What can hang from each mark
A: E N
L: M Y
J: M V
H: M
M: C H K R
C: A M
Q: A
V: E N Q

Known rows, with every way that one mark hangs from another
M{C{A} H K R}: [ 2.09  1.61 -2.45 -1.63  3.63 -4.19 -3.40  1.62  2.46 -2.37  2.01  0.36
  1.64 -3.46 -0.01 -0.69 -0.48  0.79  5.09 -1.10 -5.23]
M{C{A{E N}} H K R}: [-0.09  2.86 -2.41  0.44  3.59 -4.14 -3.50  0.80  4.04 -5.85  2.14 -0.42
 -0.96 -1.55  0.04  2.51  0.43  2.77  5.33 -4.73 -5.25]
H{M}: [ 1.81 -0.63 -0.73 -4.32  3.66 -0.99 -0.71  0.23 -4.26  3.10  0.66 -1.98
  2.23  0.71 -1.19  0.26  2.73 -2.71 -4.23  0.56  2.52]
M{C R}: [ 1.97  0.14 -0.88 -2.72  3.92 -0.70  1.02  0.07 -1.04  0.13  0.60 -2.19
  2.57 -1.52 -0.51  0.62  1.16 -0.09  0.29 -2.61  0.07]
A{N}: [-0.65  0.82 -1.13  0.13  3.45  0.43 -0.61 -0.40 -3.01 -0.61 -1.81 -5.27
  0.79 -2.27 -1.45  3.20  2.88 -0.18 -4.79 -3.31  2.98]
M{C H K R}: [ 1.34  0.04 -1.10 -2.25  4.60 -3.50 -3.05  0.37  1.59 -1.91  2.29  0.03
  2.69 -0.12  0.27 -0.50 -1.67  1.48  3.56 -2.06 -3.17]
M{C}: [ 1.59  0.01 -0.78 -3.16  3.64  1.25 -0.06 -0.07 -2.40  0.83 -0.94 -2.96
  3.24 -1.58 -2.09  2.62  3.92 -1.10 -2.94 -1.97  2.83]
J{M{C{A} H K} V{E Q}}: [-0.20  0.62 -1.69 -1.67  2.86  2.97 -1.41  0.98  3.93 -1.40 -2.09  0.08
  1.48 -4.92  1.43 -0.66 -4.74 -2.17  7.49  1.61 -4.48]
M{C{A} H K}: [ 1.47  1.43 -2.10 -2.12  3.42 -1.98 -4.49  1.62  1.23 -1.69  0.52 -0.44
  2.30 -3.46 -1.72  1.30  2.08 -0.13  1.72 -0.50 -2.52]
L{M{C K R}}: [ 1.51 -0.62 -1.02 -0.23  3.55 -4.32 -0.04 -2.89 -0.99 -1.00  1.98  2.01
  3.68 -0.64 -0.44 -0.61  0.66 -0.13  2.74 -0.65 -0.76]
L{M{R}}: [ 1.58 -0.74 -0.98  0.56  3.23 -4.05  0.00 -1.96 -3.60  0.95  1.94 -1.82
  3.00 -2.29 -0.47 -1.34  2.52 -0.44 -0.52  1.32  0.42]
J{M V{E N}}: [ 1.08 -1.14 -0.23  1.21  5.05  4.38  2.36 -1.36 -1.85 -0.38 -2.40 -1.22
  2.07 -0.88  1.35  1.98 -2.42 -3.22  1.98  2.19  0.68]
J{V{N}}: [-0.16  0.42 -0.17 -0.16  4.14  3.22  0.76  0.02 -3.38 -0.19 -2.02 -3.51
  1.76 -1.00 -0.49  1.56  3.42 -2.22 -1.21 -0.41  2.09]
L{M{R} Y}: [ 2.05  0.38 -1.16  0.37  1.84 -4.43 -0.47 -5.08 -3.19  0.33  1.79 -1.74
  3.85 -2.82 -1.24 -1.16  5.08 -0.50  0.60  5.12  2.06]
J{M}: [ 1.75 -1.18 -0.80  1.17  3.81  0.52 -0.71 -1.58 -2.27  1.78 -1.57 -3.86
  1.41 -2.49 -2.06  2.72  2.22 -2.48 -3.80  1.40  1.31]
J{V}: [-0.70 -0.01 -0.31 -1.02  3.38  2.82 -0.18 -0.67 -3.55  1.41 -2.85 -5.32
  1.97 -1.43 -1.31  2.13  5.62 -2.30 -2.80  0.25  2.26]
L{M{C H K} Y}: [ 1.25  0.51 -1.16 -1.54  1.55 -4.00 -5.41 -4.37 -0.66 -1.76  2.35  0.91
  5.65 -2.52 -2.83  0.79  3.99 -0.01  1.90  4.83  1.32]
Q{A{N}}: [ 1.22  2.88 -0.73  0.15  4.42 -0.18 -1.60  1.61 -2.20 -0.89 -2.43 -4.36
  1.13 -3.42 -0.07  2.37  5.07 -1.20 -4.16 -3.60  3.80]
A{E N}: [-1.12  0.95 -0.93  0.77  3.99  0.17 -0.68 -1.82 -2.22 -1.74 -0.96 -4.75
 -0.17  0.83 -1.39  5.08  5.70  1.06 -4.06 -3.98  3.23]
C{A{E} M{K}}: [ 1.47  2.77 -2.71  3.10  2.13 -3.39 -2.38 -3.01 -2.30 -0.67 -0.91 -1.58
 -1.01 -0.58 -2.04  3.19  6.73 -1.26  1.16  1.36 -0.20]
C{A M{H K}}: [ 1.65  2.67 -3.20  1.75  1.63 -4.44 -5.99  0.08 -1.53 -0.53  0.03 -2.52
  0.48 -5.04 -1.95  0.18  1.92 -1.14  1.59  3.05 -2.83]

Rows
[ 2.36 -0.57 -0.92 -4.71  4.12 -3.26  0.44 -0.37 -0.22  0.35  2.32  2.84
  2.42  2.69  0.41 -0.88 -1.80 -1.42  2.22 -2.12 -1.64]  H{M{C K R}}
[ 0.45  2.29 -2.13 -2.48  2.88 -1.83 -1.31 -0.20  0.79 -2.82  0.64  1.68
 -0.61  1.08 -1.47  4.17  3.02 -1.16  0.94 -4.26 -0.84]  H{M{C{A{E N}} K}}
[-1.03  0.16 -0.10 -2.62  4.63  5.12  3.79  0.04 -2.36  0.32 -2.38 -1.81
  2.01 -0.15  2.99 -1.59 -1.57 -1.49  2.19 -0.76  3.01]  J{V{E N Q}}
[ 1.24  0.86 -1.55 -1.49  2.37  3.61  3.79  0.87  2.75 -0.05 -2.42 -1.33
  0.70 -5.99  2.38 -1.56 -4.71 -2.84  7.72  0.47 -4.13]  J{M{C{A} R} V{E Q}}
[ 0.14  4.08 -3.40  4.22  1.75 -6.47 -5.05 -0.77  1.32 -4.59  1.63 -2.43
 -2.76 -3.03 -0.17  1.35  0.00  1.86  5.15 -1.11 -5.68]  C{A{E N} M{H K R}}
[-1.32  2.86 -0.02  2.19  3.12  3.71 -0.39  0.32  1.43 -1.58 -4.29 -5.04
 -1.75 -3.46  0.68  3.01  4.72 -2.49 -0.40 -3.09  1.27]  J{M V{Q{A{E N}}}}
[ 0.66 -0.49 -1.08 -1.43  3.22 -3.62 -4.79 -1.46 -1.08 -1.15  2.26  0.70
  4.70 -2.04 -1.93  0.52  1.44  0.06  0.80  0.92 -0.44]  L{M{C H K}}
[ 0.21  2.71 -0.74 -2.22  5.03  1.73  1.42  1.64 -1.15 -0.47 -2.87 -2.76
  1.44 -2.66  3.43 -0.82  0.06 -0.37 -0.82 -3.90  4.75]  V{E Q{A{N}}}
[ 3.14  1.04 -2.07 -4.01  3.25 -4.00  0.00  0.92  0.77 -0.10  2.02  3.14
  1.41 -0.59  0.07 -1.27 -0.78 -2.14  3.64 -1.33 -3.64]  H{M{C{A} K R}}
[ 1.78  0.93 -1.81  2.38  2.77 -4.68 -0.95 -2.84 -2.54  0.16 -0.09 -1.48
  0.37 -0.36 -0.13 -0.65  0.00 -0.67  2.10  0.55 -1.12]  C{M{K R}}
[-0.23 -0.99 -0.33 -1.11  3.99  2.72  3.79 -1.91  3.01 -0.68 -2.04  1.19
  1.59 -0.20  3.12 -1.17 -6.42 -1.80  7.87 -0.83 -2.86]  J{M{C K R} V{E Q}}
[ 2.84  1.65 -2.16 -2.00  3.09 -1.36  0.67  1.56 -0.11 -0.28  0.29 -1.98
  1.49 -4.58 -0.70  0.34  2.26 -0.74  1.93 -1.76 -2.06]  M{C{A} R}
[-0.55  2.13 -0.25  0.46  3.98  4.92  1.67  0.96  0.62 -0.66 -5.10 -3.57
  0.26 -4.79  3.07  0.57 -1.76 -3.22  1.60 -1.39  1.73]  J{M V{E Q{A{N}}}}
[ 2.52  1.36 -1.81 -4.96  2.68 -0.52 -0.79  0.95 -1.19  0.65  1.37  0.17
  1.17  0.05 -1.95  2.71  5.88 -2.29 -0.46 -0.89  0.06]  H{M{C{A{E}}}}
[-0.22 -1.11 -0.24  2.59  3.71  1.74 -0.82 -2.92 -0.92  0.40 -3.35 -2.41
  0.79 -0.66 -1.45  3.13  2.25 -3.40 -0.25  1.60 -0.46]  J{M{K} V}
[ 1.08  2.36  0.03 -1.90  4.69  0.49 -0.26  0.70 -1.11  0.97 -1.33 -2.93
  0.95  0.13  1.09  0.30  8.28 -0.59 -2.25 -2.74  4.42]  V{Q{A{E}}}
[ 0.18  2.40 -2.34  0.05  2.83 -0.50 -0.82  0.28  0.50 -3.06 -1.85 -1.21
  0.37 -3.67 -1.82  3.73  2.08 -0.66  0.15 -4.51 -0.24]  M{C{A{N}} K}
[ 1.63  2.33  0.01  0.73  4.35  0.65 -1.79  3.79  3.15 -1.32 -0.48 -2.29
  0.35 -5.96  3.46 -3.93 -3.08 -2.29  5.26  0.32 -3.83]  J{M{H R} V{N Q{A}}}
[ 1.53 -1.09 -0.38  0.91  5.76  2.01  3.39 -1.95  2.14 -2.99 -0.83  3.36
  1.97  1.07  2.88  0.71 -7.06 -2.01  8.59 -0.49 -3.28]  J{M{C K R} V{E N}}
[-0.16  1.38 -2.24 -0.12  2.45  3.60 -2.45  1.92  2.42 -3.25 -2.31 -3.29
  0.86 -7.79 -0.13  3.24 -4.15 -1.99  4.55  0.52 -4.26]  J{M{C{A{N}} H} V{E}}
[ 1.77 -0.61 -0.84 -5.16  3.89 -1.23 -0.72 -0.63 -1.59  1.05  0.90  1.94
  2.95  2.51 -1.17  1.04  1.07 -2.43 -0.93 -1.49  1.22]  H{M{C K}}
[ 2.39  2.06 -0.28 -2.84  6.28  2.06  2.54  2.02 -1.50  0.22 -1.26  0.26
  2.70 -0.84  4.36 -2.70 -0.09 -1.29  1.00 -1.93  4.78]  V{E N Q{A}}
[ 1.95 -1.45 -0.88  2.86  4.92 -3.12  0.08 -2.74  0.37 -0.10 -0.08 -0.36
  0.63  0.09  0.06  0.72 -1.18 -1.16  1.15  0.26 -2.04]  J{M{K R}}
[ 1.78  1.37 -1.99 -1.40  3.55 -0.71 -0.78 -0.07 -0.24 -0.70 -1.26 -0.10
  1.96 -2.42 -1.97  2.35  4.01 -1.46  0.45 -1.77 -0.16]  M{C{A} K}
